Each row was made from one small tree. The marks that hang from a mark follow it in brackets, in the order of their numbers. Every link used is in the known rows. Write each row's tree.
Known rows
Q_779(Q_418(Q_251(Q_850) Q_775 Q_958)): [  6.4   9.6 -23.0  -7.1  17.9 -38.3   7.7  32.5  24.0  10.6 -27.9 -21.7
 -36.1 -40.3 -22.0  -3.5  -8.3   1.2   1.7  -7.8 -15.5]
Q_616(Q_583): [  0.6  -8.1  -6.9   3.7   5.4  -0.5  -0.5   3.7  -2.5 -14.0   3.7  19.8
   1.1   4.7 -12.9  -1.2   4.8   0.8   6.1  -3.7 -17.3]
Q_583(Q_616 Q_775(Q_850)): [  9.3 -21.1 -14.6  -8.0   7.5  15.1  -9.8 -10.4 -18.1  -9.1  19.9   2.3
  47.8   0.2 -12.7  15.8   7.0   0.2   0.4 -11.9 -28.1]
Q_779(Q_418(Q_251(Q_850))): [  2.1  -1.0 -26.4  -4.4  12.2  -6.7   2.9  10.3  14.8  11.0 -13.7  -3.2
 -12.5 -50.6 -20.6   5.4  -0.7   6.3   0.2  -4.9 -12.6]
Q_418(Q_775(Q_850(Q_251))): [ 33.8 -12.3  -9.4  -7.1  13.6  10.5   0.8   0.3  -9.2   4.3   2.0   0.4
  28.9 -12.9 -11.4   4.9  -2.2  -4.8  11.4   8.3 -12.6]
Q_958(Q_418(Q_251 Q_775)): [  6.8   0.9 -20.8  -1.6  14.4 -26.6  -2.2  29.6  12.4  -1.5  -7.0  12.6
 -58.5 -31.5 -12.5  -3.9  -6.2   1.8  -1.0   8.5  -8.4]
Q_850(Q_251): [ 17.7  -9.0 -12.5   0.6   3.1   5.9   2.5  -9.2  -6.8  -1.7   5.1  11.3
   2.6   1.4 -18.2   2.1   2.8   1.8   9.4   7.5 -12.8]
Q_418(Q_251(Q_850) Q_775): [  9.0  -4.7 -24.8  -9.2  16.8 -24.8  -3.0  35.5  12.9   5.6  -7.8   0.9
  -1.7 -41.6 -16.0  -5.8   4.3  -3.1   4.3  -0.9 -10.1]
Q_958(Q_418(Q_251(Q_850(Q_775)))): [ -5.8  -5.1 -27.2  -7.2  20.2 -16.3  -7.9  23.0   8.7  10.6  -6.5  13.4
  -1.7 -51.8  -7.6   6.6   0.1   2.5   3.7  -2.4 -12.6]
Q_616(Q_583(Q_775(Q_418(Q_958)))): [ -1.2   1.5  -5.7   0.6   7.1  -6.4   1.9  -3.0  -4.1 -14.1  14.0   1.8
  -8.6  35.3  -5.7   6.0  -3.2   1.1  11.2 -13.1 -21.5]
Q_251(Q_850): [ -4.9  -9.4 -19.5  -7.4   9.7  -6.8  -5.8  10.2  -1.1  -1.8  -4.3  -0.3
  11.8 -23.1 -11.3   4.9   5.1   5.2   3.3  -5.9 -20.5]
Q_775(Q_418 Q_583(Q_616) Q_850): [ -1.0 -20.2  -6.2 -12.2  14.6  57.2 -13.2 -15.7 -31.4  -3.8  11.7  16.7
  43.6   0.1   9.1  11.3  -3.7  12.0  13.6  -2.7 -23.9]
Q_251(Q_850(Q_775(Q_418(Q_958) Q_583))): [-13.8  -2.6 -11.6 -17.3  23.7  13.2  -8.1   9.8 -11.0   3.6  -9.7  -5.1
  38.0 -11.0  10.6   2.1  -7.7  10.3  22.8 -12.6 -18.2]
Q_251(Q_850(Q_775(Q_418))): [ -6.3 -16.0 -14.6 -11.9  22.6  13.2  -9.7  -4.8 -10.2   8.3   8.2   0.0
  34.8 -20.8   0.6  11.9  -6.6  10.1  16.6  -9.0 -18.4]
Q_958(Q_418): [ -6.2  -2.3 -16.8   1.2   9.1 -11.6  -4.8   5.9  -1.6  -8.1  -3.0  11.7
 -47.8 -14.8  -8.4   6.3  -4.8   9.5  -0.9   5.4 -18.8]
Q_958(Q_418(Q_775(Q_583 Q_850))): [  5.0  -2.4 -12.9  -7.3  22.2  12.1  -9.1  23.0  -8.4  -4.9 -12.1   4.2
   4.0 -32.0   7.8   1.6  -6.7   4.5   5.6   6.4 -14.0]
Q_418(Q_251 Q_775(Q_850)): [ 21.4 -12.5 -15.0 -11.8  14.7  -1.9  -1.7  22.5   5.6   4.0  -7.1   7.4
  -2.7 -36.6 -13.1  -1.0   0.0  -6.1   7.3   5.0  -9.6]
Q_418(Q_251(Q_850(Q_775(Q_583)))): [ -3.5  -7.5 -22.6 -13.0  19.9  11.5  -9.9  24.1   1.2   7.1 -10.3  13.7
  55.3 -49.4  -1.6  -4.6   9.7   1.4  16.0  -6.1  -6.5]
Q_775(Q_850): [  9.7 -15.6 -11.5  -9.5   8.5  15.8  -4.1  -3.0  -8.7  -3.5  -3.4   7.2
   7.0 -21.8  -8.1   8.8   1.1   2.1   6.7   0.5 -19.1]
Q_418(Q_251): [  5.4  -8.1 -18.1  -5.9   3.2  -5.2  -0.3  11.5   6.6  -3.1  -3.9  17.8
 -29.3 -22.6 -18.2  -3.5   4.8   1.5   5.5   3.9  -9.4]
Q_958(Q_418(Q_251(Q_850) Q_775(Q_583))): [ -3.0   7.1 -27.3  -6.5  22.9 -13.4  -7.9  45.5   9.9   3.6 -15.1   7.3
  -6.3 -49.2   0.1  -8.2   2.4   2.6   2.1   3.8  -6.8]

Which tree is each row?
[  2.9  -8.0  -6.6   2.8   9.2  12.4  -4.6 -13.6  -7.5 -13.0  25.9  12.3
  16.8  23.2  -5.1   8.1  -0.3   2.6   9.7  -9.2 -16.8]	Q_616(Q_583(Q_775(Q_418)))
[ -0.1   1.8 -22.4 -13.7   9.7 -16.8  -1.8  16.0   9.2   4.7   3.8  -8.5
  -9.9  -7.1  -7.2   6.3   2.0   0.6   9.3 -11.4 -16.2]	Q_583(Q_775(Q_418(Q_251(Q_850) Q_958)))
[  6.1   5.5 -10.0  -2.1  14.6 -29.6   8.1  11.9  12.0  -3.9 -21.5 -24.2
 -46.4 -11.6 -19.7  -1.4 -16.2   7.2   3.5  -6.6 -19.5]	Q_779(Q_418(Q_775 Q_958))
[ -7.8   4.6 -17.8 -16.1  14.1   7.4  -2.4  24.5   2.4   5.1 -14.6   3.9
  -6.3 -18.2   3.2  -4.1   0.2   6.1  16.4  -3.5 -12.5]	Q_775(Q_418(Q_251(Q_850) Q_958) Q_583)
[  9.9  -7.1  -9.5 -17.4   9.1   8.9   2.6   5.2  -1.0   6.8  -7.5   8.6
 -34.3 -13.0  -2.5   7.6  -8.0   2.0  15.5   2.1 -15.9]	Q_775(Q_418(Q_251 Q_958) Q_850)
[  4.6 -18.5 -10.6 -14.9  13.4  52.6 -10.0  -3.1 -20.7   2.6   9.4  27.5
  28.6 -14.5   4.8   6.9   0.7   7.0  14.3   1.2 -17.1]	Q_775(Q_418(Q_251) Q_583(Q_616) Q_850)
[  0.4  -9.5 -11.4  -5.5  15.3  10.5  -9.9  13.9 -15.0 -14.0   2.9   7.5
  29.8  -0.3  -8.6  -7.8   1.5   7.2   5.7  -4.2 -19.1]	Q_418(Q_775(Q_583(Q_616)))
[ -5.5  -0.9 -28.6  -4.1  12.6 -19.1  -4.9  27.0  11.6   4.7  -8.3  12.0
 -35.8 -45.2 -10.3   4.8   2.5   3.6  -2.6   3.3 -14.1]	Q_958(Q_418(Q_251(Q_850)))
[  5.9 -14.6 -18.1  -5.4   6.5  12.1  -8.7  -8.8  -7.4  -3.5  29.5  15.0
   4.3   9.2 -12.9   9.6   2.8   5.3   4.9  -7.0 -17.8]	Q_583(Q_616 Q_775(Q_418(Q_251)))
[ 24.5 -19.4 -14.6  -4.1   5.7  24.5  -4.7 -20.9 -21.3  -2.3  26.9   6.3
  66.0   8.9 -16.4  17.9   8.3  -3.7   4.5  -3.2 -24.1]	Q_583(Q_616 Q_775(Q_850(Q_251)))
[  4.5  -7.2 -24.2  -9.9  11.8   2.0  -6.7   7.3   4.7   5.8  16.3   2.2
  10.1 -20.2  -7.5   9.1   5.7   2.2   7.2  -7.6 -12.2]	Q_583(Q_775(Q_418(Q_251(Q_850))))
[ -9.3   2.6  -5.2 -10.3  10.1  16.9  -2.7   3.4  -9.5  -8.5  -8.9   3.2
 -19.2  11.6   4.1  -3.6  -8.0  12.6  17.3  -1.7 -16.6]	Q_775(Q_418(Q_958) Q_583)
[ -8.6  -3.0  -2.9 -13.6  18.4  19.8  -5.4  -1.3 -12.5  -3.7  -8.2   4.2
  11.6   2.7   7.1  -0.9 -10.6  11.4  24.0  -6.8 -14.5]	Q_850(Q_775(Q_418(Q_958) Q_583))
[  4.7  -3.2  -8.0 -18.3  11.2  28.5  -0.7  10.8  -6.4   3.1 -12.7  11.6
 -11.2 -15.8   7.9   1.3  -2.9   3.9  20.0   3.2 -11.0]	Q_775(Q_418(Q_251 Q_958) Q_583 Q_850)
[ -0.7 -14.1 -25.3  -9.7  11.5   7.4 -10.4   1.7  -5.3   3.5  26.5   6.8
  27.7  -5.8 -10.4  12.5   6.6   4.3   3.0 -12.8 -21.2]	Q_583(Q_616 Q_775(Q_418(Q_251(Q_850))))
[ -4.1  -7.6 -10.4  -6.5   6.1  -2.3  -5.5 -11.1 -13.1 -10.9  20.0  -3.8
  -6.3  35.3 -11.0  10.3  -5.1   8.4   6.3 -13.9 -29.6]	Q_583(Q_616 Q_775(Q_418(Q_958)))
[ 10.6   8.5 -15.2  -4.5  12.7 -32.4  10.8  22.0  21.7   3.1 -24.6 -12.4
 -59.8 -27.2 -23.2  -6.1 -11.6   1.4   3.2  -3.0 -11.8]	Q_779(Q_418(Q_251 Q_775 Q_958))
[  6.2   6.9 -12.7 -10.3  12.7 -18.1   1.4  40.9   9.6  -6.8 -21.9   2.1
 -21.6 -16.7  -9.1 -19.8   0.4  -1.9  12.3   1.1  -6.6]	Q_418(Q_251 Q_775(Q_583) Q_958)
[  7.0 -18.7  -4.9  -6.1  17.2  52.7  -9.0 -25.7 -30.6   2.0  21.6  22.7
  73.0  14.5   1.6   6.6  -4.1  10.7  23.0  -1.3 -16.0]	Q_850(Q_251 Q_775(Q_418 Q_583(Q_616)))
[ -4.5 -10.2  -4.3 -16.7  12.5  37.9  -7.3  -6.5 -25.6  -4.9   0.2   6.1
  21.9  13.6   7.5   8.9  -7.8  10.4  15.9  -5.7 -27.6]	Q_775(Q_418(Q_958) Q_583(Q_616) Q_850)
[ -1.5   2.1 -22.5 -12.6   6.7 -29.6   2.3  30.8  14.1   3.0 -17.8  -0.5
 -25.0 -26.3 -16.5  -3.0   4.9  -1.7   5.2  -5.2 -17.1]	Q_418(Q_251(Q_850) Q_958)
[ 25.2  -6.1  -6.2 -10.1   8.2  17.9   3.4 -19.1 -12.7   3.5  13.5  -8.4
  17.3  19.0  -4.4  16.2  -5.7  -1.6  16.1  -1.0 -18.1]	Q_583(Q_775(Q_418(Q_958) Q_850(Q_251)))
[ -0.4  -8.8 -20.9 -10.3  12.3   6.5  -4.8   9.7   2.9   9.9   3.9  11.3
 -10.0 -25.2  -6.8   6.1   0.8   6.5  10.0  -0.5 -12.8]	Q_775(Q_418(Q_251(Q_850)))
[  3.4  -0.6 -11.6 -10.6   5.7  -6.7   2.6   8.2   5.0   0.6  -6.0   9.7
 -58.6   0.4 -11.4  -0.7  -6.6   5.9  13.8   1.2 -14.0]	Q_775(Q_418(Q_251 Q_958))
[ 19.9 -10.0  -8.2  -8.0   9.7  43.7  -2.1  -6.4 -17.6   0.5  -2.7  13.0
  53.2 -13.8   0.1   3.2   5.1   0.6  16.2   9.6 -11.0]	Q_775(Q_583 Q_850(Q_251))
[ -9.2  -6.8 -12.2 -14.6  20.4  -4.0  -4.9   2.7  -5.8   6.8  -3.5  -9.0
  15.1  -8.8  -1.6   9.6 -10.0   8.4  18.3 -12.8 -22.7]	Q_251(Q_850(Q_775(Q_418(Q_958))))
[  5.4 -15.6 -12.6  -9.2  15.7  15.3  -5.1  -4.0  -3.4   7.2   7.1  21.6
  -5.1 -20.3  -6.9   5.2  -5.9   6.4  17.8   0.0  -7.5]	Q_850(Q_775(Q_418(Q_251)))
[ 13.9  -6.2 -13.2 -15.7   8.2   5.7   0.1   3.9   1.1   3.3   4.2  -1.2
 -13.9  -5.0  -4.2  10.5  -2.6  -1.8  12.1  -5.0 -15.3]	Q_583(Q_775(Q_418(Q_251 Q_958) Q_850))
[ -0.1 -12.6 -23.2 -12.2  16.3  -8.6  -6.7  17.4   5.6   9.9  -4.7   9.8
  28.9 -46.9 -13.2   1.4   6.1  -0.8  10.6  -7.1 -11.6]	Q_418(Q_251(Q_850(Q_775)))
